Each row was made from one small tree. The marks that hang from a mark follow it in brackets, in alphabetical order. Every link used is in the known rows. Write each row's tree.
Known rows
gapop{salor{lufuf lumipe{zuriz{zeteg}}}}: [-0.74  0.17  1.16 -0.70  0.48 -3.31  1.15 -1.26 -0.20 -0.09 -0.15 -5.60
 -2.34  1.47  3.29  0.77 -2.05  1.64  0.50 -0.92  2.89 -0.40 -1.19]
ludimuf{zuriz{lumipe zeteg}}: [ 2.63 -1.46  1.38 -1.01  0.14  0.32 -0.95  0.13 -1.47 -1.47  1.04 -2.56
 -2.09  1.22  1.35 -0.13  1.27  1.39 -0.78  0.20  2.51  0.38 -0.13]
gapop{salor{lufuf lumipe{zuriz{ludimuf}}}}: [-1.96 -0.25 -0.31 -1.95 -1.03 -3.79  0.47 -1.70 -1.61  0.06  1.50 -5.94
 -1.66  1.92  0.47 -0.26 -3.51  1.01  0.92 -1.10  2.04 -0.84 -0.97]
ludimuf{zuriz{guzoten lumipe zeteg}}: [ 1.04 -1.78  1.04 -0.87  0.27  0.28  0.11  0.71 -1.26 -1.31  1.09 -1.68
 -2.82  2.20  1.39  1.00  0.31  1.17 -0.66  0.53  1.67 -0.05 -0.45]
pivila{salor{gapop lufuf lumipe{zuriz}}}: [-2.53  0.99 -0.36  0.73 -0.91 -2.50 -4.46 -0.64 -1.27 -1.32  1.82 -5.65
 -0.92  0.35  2.82  1.17 -0.76  1.38 -0.13 -1.71  0.98 -1.27 -1.69]
ludimuf{zuriz{guzoten lumipe{salor} zeteg}}: [ 1.28 -2.53  0.63 -0.89  1.93  0.40  0.96  0.87 -1.28 -1.77  1.02 -2.44
 -2.98  1.23  1.85  0.64 -0.25  0.54 -0.54  0.55  2.82  0.47 -1.07]
zeteg{zuriz{guzoten ludimuf lumipe}}: [-0.88 -1.38 -0.39 -2.22 -1.52 -0.97  1.57  0.12 -0.92 -1.47  0.69 -1.19
 -2.11  2.26 -2.58 -0.46 -0.39 -0.69 -0.08  1.40 -0.07 -0.76  0.34]
ludimuf{zuriz{zeteg}}: [ 2.02 -0.24  0.75  0.28  1.05 -0.28 -0.57  0.02 -0.68 -1.07  1.48 -2.04
 -1.79  1.40  1.83 -0.38 -0.10  1.26 -1.11 -0.58  2.54  0.53 -0.52]
zeteg{zuriz}: [ 1.15  0.04 -0.39  0.99 -0.36 -0.75 -0.15 -0.07  0.93 -1.03 -1.04 -0.97
 -1.64  0.52 -1.36 -1.25  0.99  0.02 -0.66  0.74  1.17  0.13  0.72]
pivila{salor{gapop}}: [-0.22  0.57  0.50  0.45 -0.28 -0.44 -4.56 -0.29 -1.54 -0.80  0.76 -2.17
 -0.52  1.37  1.95  0.89  1.33  0.76 -0.96 -0.19  0.91 -0.36  0.22]
guzoten{zuriz}: [ 0.47 -0.83 -1.29 -0.21  0.06  0.48 -2.18 -0.49 -0.17 -0.81  1.99 -0.72
 -1.14  0.64  0.25 -0.94  0.81  0.24 -0.97  0.00  1.94  0.59  0.06]
pivila{salor}: [ 0.12  0.60  0.73 -0.52 -0.58 -1.42 -2.71 -0.71 -1.12 -0.54 -0.22 -3.44
 -1.01  1.06  0.58  0.49  0.33  0.59 -0.95  0.96  1.22  0.17  0.29]
lumipe{salor{lufuf} zuriz}: [-1.30 -1.24  0.07 -0.41  1.26 -1.05 -0.33 -1.19 -0.72 -0.37  0.23 -5.32
 -2.39  0.09  1.11  0.79 -1.08 -0.49 -0.36 -0.61  1.67 -0.17 -1.22]
guzoten{zuriz{ludimuf lumipe}}: [ 0.46 -1.64 -1.02 -3.65 -1.31  0.60 -1.63 -0.85 -1.81 -1.61  3.64 -1.81
 -1.01  1.39 -0.91 -0.76  0.47 -0.03 -0.62  0.27  1.94  0.13 -0.16]
lumipe{zuriz}: [-0.57 -0.43  0.89 -0.44 -1.15 -0.94 -0.11 -1.86 -0.70 -0.02 -0.54 -1.30
 -1.97  1.67  0.02  0.51 -0.06  0.08 -0.11 -1.22  1.96 -0.64  0.32]
guzoten{zuriz{lumipe}}: [ 1.10 -1.94 -0.58 -1.61 -0.95  1.01 -2.45 -0.28 -1.00 -1.58  1.50 -1.47
 -1.59  0.72 -0.25 -0.49  2.02  0.47 -0.74  0.73  1.81  0.34  0.05]
gapop{salor{lufuf lumipe}}: [-0.15 -0.67 -0.54 -0.35  0.26 -2.85 -1.72  0.01  0.17 -0.15 -0.48 -5.10
 -1.95  0.63  0.98 -0.48 -0.76  1.26  0.41  0.87  1.70  0.01 -0.97]
zuriz{guzoten ludimuf lumipe zeteg}: [-0.68 -1.60  1.09 -4.53 -0.34 -0.78  2.23 -0.06 -1.72 -1.02  1.74 -1.51
 -2.26  3.16  1.20  1.66 -0.66 -0.40 -0.29  0.80  1.63 -0.75 -0.42]
salor{lumipe}: [ 0.25 -0.51 -1.08 -0.98 -0.82 -2.12 -1.11 -0.34  0.67 -1.26  0.22 -1.27
 -1.36  0.28  0.11 -0.38 -0.10 -0.11  0.18 -0.05  2.54  0.01 -0.68]
guzoten{zuriz{lumipe zeteg}}: [ 1.72 -1.38  0.47 -2.24  0.02  0.90 -1.00 -0.10 -0.63 -1.79  2.14 -1.67
 -1.72  1.04  1.85  0.07  1.97  0.82 -1.06  0.33  2.94  0.40 -0.22]
lumipe{salor zuriz{guzoten ludimuf zeteg}}: [-2.11 -1.02  0.63 -3.09  1.32 -1.48  4.58 -1.59 -1.47 -0.81  2.24 -2.21
 -2.42  2.66  2.63  1.47 -3.73 -1.30 -0.01 -1.28  3.31 -0.59 -0.93]
lumipe{salor{gapop}}: [ 0.54 -1.57 -0.62  0.10  1.33  0.62 -2.37 -0.22 -0.66 -1.25  0.83 -0.96
 -1.13  0.39  1.87  0.25  1.38 -0.73 -0.43 -0.79  2.58 -0.09 -0.30]
pivila{salor{lufuf}}: [-0.93  0.65  0.37 -0.09  0.36 -1.91 -3.71  0.00 -0.91 -0.32  0.49 -6.31
 -1.28  0.50  1.32  1.17 -0.28  0.57 -1.21  1.44 -0.11 -0.06 -0.86]
zuriz{guzoten ludimuf lumipe{salor} zeteg}: [-0.71 -2.29  0.62 -4.80  1.20 -0.70  3.34 -0.05 -1.75 -1.70  1.94 -2.33
 -2.36  2.26  1.99  1.50 -1.31 -1.38  0.07  0.86  2.85 -0.16 -0.98]
pivila{salor{gapop lufuf}}: [-1.18  0.56  0.08  0.59  0.67 -0.80 -5.49  0.28 -1.39 -0.78  1.21 -4.52
 -0.66  0.90  2.30  1.48  0.89  0.99 -1.30  0.45 -0.21 -0.61 -1.02]

Which tree is each row?
[-1.39 -1.28 -0.14  0.54  1.44  0.12 -2.10 -0.83 -0.80 -0.87  1.37 -3.94
 -1.76  0.47  2.55  1.28 -0.06 -0.19 -0.40 -1.62  1.59 -0.85 -1.22] : lumipe{salor{gapop lufuf} zuriz}
[ 0.94 -1.18  0.16 -4.07 -0.40  0.27  0.10 -0.62 -2.12 -1.85  4.36 -1.98
 -1.09  1.62  1.47 -0.21  0.42  0.22 -0.84  0.06  2.89  0.33 -0.39] : guzoten{zuriz{ludimuf lumipe zeteg}}
[-1.31 -1.11  1.11 -1.29  1.79 -0.86  3.47 -1.18 -0.44 -0.81  0.17 -1.88
 -2.66  1.87  3.11  1.95 -2.17 -0.79 -0.19 -0.81  3.17 -0.36 -0.94] : lumipe{salor zuriz{guzoten zeteg}}
[-0.87 -0.76 -1.66 -0.01  0.36 -1.48 -3.97  0.75  0.46 -1.59  1.95 -3.02
 -1.09 -0.03  2.05  0.54  0.78  0.58 -0.50 -0.69  1.12 -0.76 -1.98] : salor{gapop lufuf lumipe}
[-2.75 -1.68 -0.60 -1.30  0.42 -0.15  0.78 -1.38 -1.95 -1.01  2.85 -0.66
 -1.67  2.81  1.48  0.98 -2.25 -1.11  0.26 -2.11  2.12 -1.21 -0.58] : lumipe{salor{gapop} zuriz{guzoten ludimuf}}
[ 0.16 -1.72  1.38 -2.76  0.22 -0.32  1.34  0.26 -0.49 -1.20 -0.41 -0.97
 -2.77  2.23  1.78  2.05  0.93 -0.16 -0.58  1.25  1.81 -0.52 -0.29] : zuriz{guzoten lumipe zeteg}
[ 0.82 -2.29  0.93 -1.74  2.27  0.43 -1.88  0.72 -1.27 -2.06  1.43 -4.61
 -1.89  0.31  4.23  2.06  1.95 -0.02 -0.83  0.22  2.20 -0.15 -1.61] : zuriz{lumipe{salor{gapop lufuf}} zeteg}
[ 0.07 -1.59  0.04 -0.11 -0.91 -0.45  0.57  0.55  0.36 -1.41 -1.60 -0.60
 -2.78  1.38 -1.67 -0.21  1.19 -0.15 -0.32  1.78  0.00 -0.53  0.65] : zeteg{zuriz{guzoten lumipe}}
[ 1.10 -2.73 -0.63  0.61  1.66  1.29 -4.79  1.04 -2.28 -1.91  2.33 -4.72
 -1.92 -0.17  1.43 -0.05  1.68  1.11 -0.97 -0.20  1.08 -0.04 -1.46] : ludimuf{zuriz{lumipe{salor{gapop lufuf}}}}
[-2.14 -1.13 -0.57 -1.52  0.91 -0.80 -1.14 -1.43 -2.22 -0.97  3.64 -4.44
 -1.27  1.24  2.10  0.93 -1.49 -0.56 -0.36 -2.09  1.74 -1.01 -1.49] : lumipe{salor{gapop lufuf} zuriz{ludimuf}}
[-0.84 -1.38  0.21  0.37  0.33  0.27 -1.38 -1.55 -1.42 -0.89  0.69 -1.23
 -1.57  1.01  1.82  0.51  0.42 -0.37  0.10 -2.38  2.77 -0.60  0.06] : lumipe{salor{gapop} zuriz}
[-2.52 -0.18 -0.03 -3.03 -0.67 -2.94  3.93 -1.06 -0.56 -1.14  3.08 -1.63
 -2.10  2.57  1.95  1.17 -3.79 -0.32  0.37 -1.96  3.13 -1.32 -1.60] : salor{lumipe{zuriz{guzoten ludimuf zeteg}}}
[-1.36  0.55 -1.03  0.44  0.02 -2.37 -5.37  0.55 -0.50 -1.79  1.76 -5.34
 -0.61 -0.03  2.38  1.01  0.35  1.19 -0.81 -0.06  0.51 -0.70 -1.99] : pivila{salor{gapop lufuf lumipe}}
[-0.77  0.12  1.49 -2.85 -0.60 -1.70  2.57 -1.99 -1.37 -0.52  2.20 -2.12
 -1.57  2.58  1.89  0.81 -1.94 -0.27 -0.23 -1.81  2.82 -0.64 -0.21] : lumipe{zuriz{ludimuf zeteg}}
[-2.50 -0.62  1.09 -3.05 -0.08 -1.61  3.75 -1.55 -1.34 -0.23  2.49 -1.35
 -2.21  3.54  1.90  1.79 -3.00 -0.59 -0.24 -1.27  2.25 -1.04 -0.68] : lumipe{zuriz{guzoten ludimuf zeteg}}
[-1.34 -2.10  0.02 -3.90 -1.34 -0.66  0.56 -0.19 -1.96 -0.82  1.46 -1.14
 -2.07  2.70 -1.30  0.97 -0.36 -0.67  0.10  1.09  0.83 -0.88 -0.05] : zuriz{guzoten ludimuf lumipe}
[ 1.75 -1.57 -0.10 -0.40  0.08 -0.25  0.30  0.04 -0.19 -2.06 -1.88 -2.66
 -2.20 -0.47 -1.02 -0.97  1.69 -0.63 -0.06  1.30  2.29  0.43  0.50] : zeteg{zuriz{lumipe{salor}}}
[ 0.82 -1.23  1.56 -4.82 -0.81 -0.90  1.19 -0.61 -2.10 -1.39  1.93 -2.56
 -1.55  2.15  1.04  0.81  0.41 -0.43 -0.47  0.23  2.54 -0.03 -0.06] : zuriz{ludimuf lumipe zeteg}
[-1.33 -0.66  0.36 -3.46  0.74 -1.36  2.70 -0.21 -0.77 -0.65  2.57 -0.73
 -1.87  3.13  2.02  1.36 -2.10 -0.69 -0.58  0.17  1.89 -0.63 -0.65] : zuriz{guzoten ludimuf zeteg}
[ 0.03 -2.57 -0.03 -1.13  1.31  0.64 -3.69  0.56 -1.45 -1.68  0.93 -4.19
 -1.85 -0.07  1.81  1.12  2.44 -0.15 -0.49  0.52  1.30 -0.34 -1.27] : zuriz{lumipe{salor{gapop lufuf}}}
[-1.28  0.89 -0.81 -0.30 -0.27 -3.37 -3.39  0.20 -0.23 -1.36  0.78 -6.41
 -1.18 -0.42  1.36  0.56 -0.77  0.77 -0.67  0.85  0.84  0.06 -1.77] : pivila{salor{lufuf lumipe}}
[-1.14 -1.08 -0.06 -2.56 -0.24 -1.38  1.66 -2.30 -1.82 -0.73  1.89 -2.61
 -1.57  1.35  0.41  0.05 -2.42 -1.18  0.13 -1.58  2.91 -0.25 -0.22] : lumipe{salor zuriz{ludimuf}}
[-0.66 -2.05 -0.91 -2.34 -0.14 -0.94  2.26  0.10 -0.93 -1.94  0.69 -2.13
 -2.40  1.32 -1.72 -0.53 -0.94 -1.45  0.12  1.30  1.17 -0.17  0.02] : zeteg{zuriz{guzoten ludimuf lumipe{salor}}}
[-3.91  0.60 -0.48  0.13 -0.79 -3.59 -1.27 -0.50 -0.37 -0.84  0.68 -5.91
 -2.34  1.02  1.64  1.55 -2.77  0.94 -0.21 -0.09  0.53 -1.00 -2.07] : pivila{salor{lufuf lumipe{zuriz{guzoten}}}}
[-2.25  1.12 -0.15  0.03 -1.28 -3.76 -2.27 -1.04 -0.61 -0.91  0.59 -6.69
 -1.62 -0.03  1.37  0.79 -1.72  1.21 -0.38 -0.74  1.22 -0.57 -1.75] : pivila{salor{lufuf lumipe{zuriz}}}
[ 1.33 -2.49 -1.04 -1.64  0.46  1.06 -1.74 -0.44 -0.96 -2.03  1.43 -2.36
 -1.71 -0.17  0.41 -0.75  1.59 -0.10 -0.54  0.60  3.12  0.95 -0.22] : guzoten{zuriz{lumipe{salor}}}
[-2.41 -0.91 -0.80 -0.55 -1.31 -2.24  1.38 -0.94  0.23 -0.72 -0.03 -0.69
 -2.53  1.64  0.32  0.78 -2.11 -0.05  0.31 -1.21  2.14 -1.02 -0.91] : salor{lumipe{zuriz{guzoten}}}
[ 1.16 -1.82 -0.43 -4.39  0.95  0.41  0.95 -0.69 -1.71 -2.34  4.21 -2.85
 -1.24  0.78  2.38 -0.30 -0.24 -0.39 -0.73  0.15  4.04  0.73 -0.80] : guzoten{zuriz{ludimuf lumipe{salor} zeteg}}
[-0.95 -0.81  0.77 -0.29  2.47 -0.19 -0.40 -0.80 -0.74 -1.16  1.94 -4.08
 -1.79  0.63  4.95  2.03 -0.32  0.12 -0.78 -1.88  2.62 -0.67 -1.63] : lumipe{salor{gapop lufuf} zuriz{zeteg}}
[ 0.33 -2.25  0.07 -0.36 -0.72  0.54 -1.64  0.68 -1.56 -0.97  0.30 -1.42
 -2.73  2.01 -1.10  0.05  0.48  1.01 -0.49  0.82  0.72 -0.30 -0.19] : ludimuf{zuriz{guzoten lumipe}}
[-0.47 -1.62 -0.91 -0.03  2.43  0.22 -3.27  0.22 -0.50 -1.17  1.63 -3.57
 -1.28 -0.05  2.61  1.01  0.66 -0.46 -0.65 -0.17  1.31 -0.30 -1.45] : lumipe{salor{gapop lufuf}}
[-1.72 -0.30 -0.69 -0.41 -0.81 -2.67 -0.93 -0.94  0.36 -0.78  0.71 -4.34
 -2.07  0.13  0.75  0.49 -1.41  0.46 -0.05 -1.21  1.67 -0.78 -1.74] : salor{lufuf lumipe{zuriz}}
[-2.82 -1.64 -0.37 -0.49  1.55 -1.28  0.86 -0.73 -0.45 -0.18  0.30 -4.32
 -2.98  1.05  1.50  1.88 -2.35 -0.85 -0.50 -0.11  1.01 -0.64 -1.58] : lumipe{salor{lufuf} zuriz{guzoten}}
[ 0.39 -2.32  0.00 -4.20 -0.27 -0.55  0.24 -0.93 -2.23 -1.55  1.30 -2.98
 -1.46  0.97 -0.25  0.03 -0.01 -1.35  0.24  0.54  2.67  0.04 -0.21] : zuriz{ludimuf lumipe{salor}}
[-2.73 -1.50 -0.34 -2.44  0.14 -1.31  2.71 -1.70 -1.81 -0.58  1.95 -1.89
 -2.24  2.24  0.14  0.86 -3.45 -1.36  0.26 -1.19  2.15 -0.71 -0.63] : lumipe{salor zuriz{guzoten ludimuf}}
[ 0.58 -2.32 -1.43 -3.76 -0.04  0.41 -0.91 -0.74 -2.33 -2.09  3.73 -2.74
 -1.24  0.44 -0.18 -1.08  0.03 -0.59 -0.45  0.06  3.04  0.66 -0.35] : guzoten{zuriz{ludimuf lumipe{salor}}}
[-3.94 -0.75 -1.48 -2.39 -0.88 -3.38  1.18 -0.71 -0.70 -0.76  3.10 -3.98
 -2.31  1.81  0.27  1.10 -3.87 -0.24  0.26 -1.11  0.98 -1.52 -2.36] : salor{lufuf lumipe{zuriz{guzoten ludimuf}}}
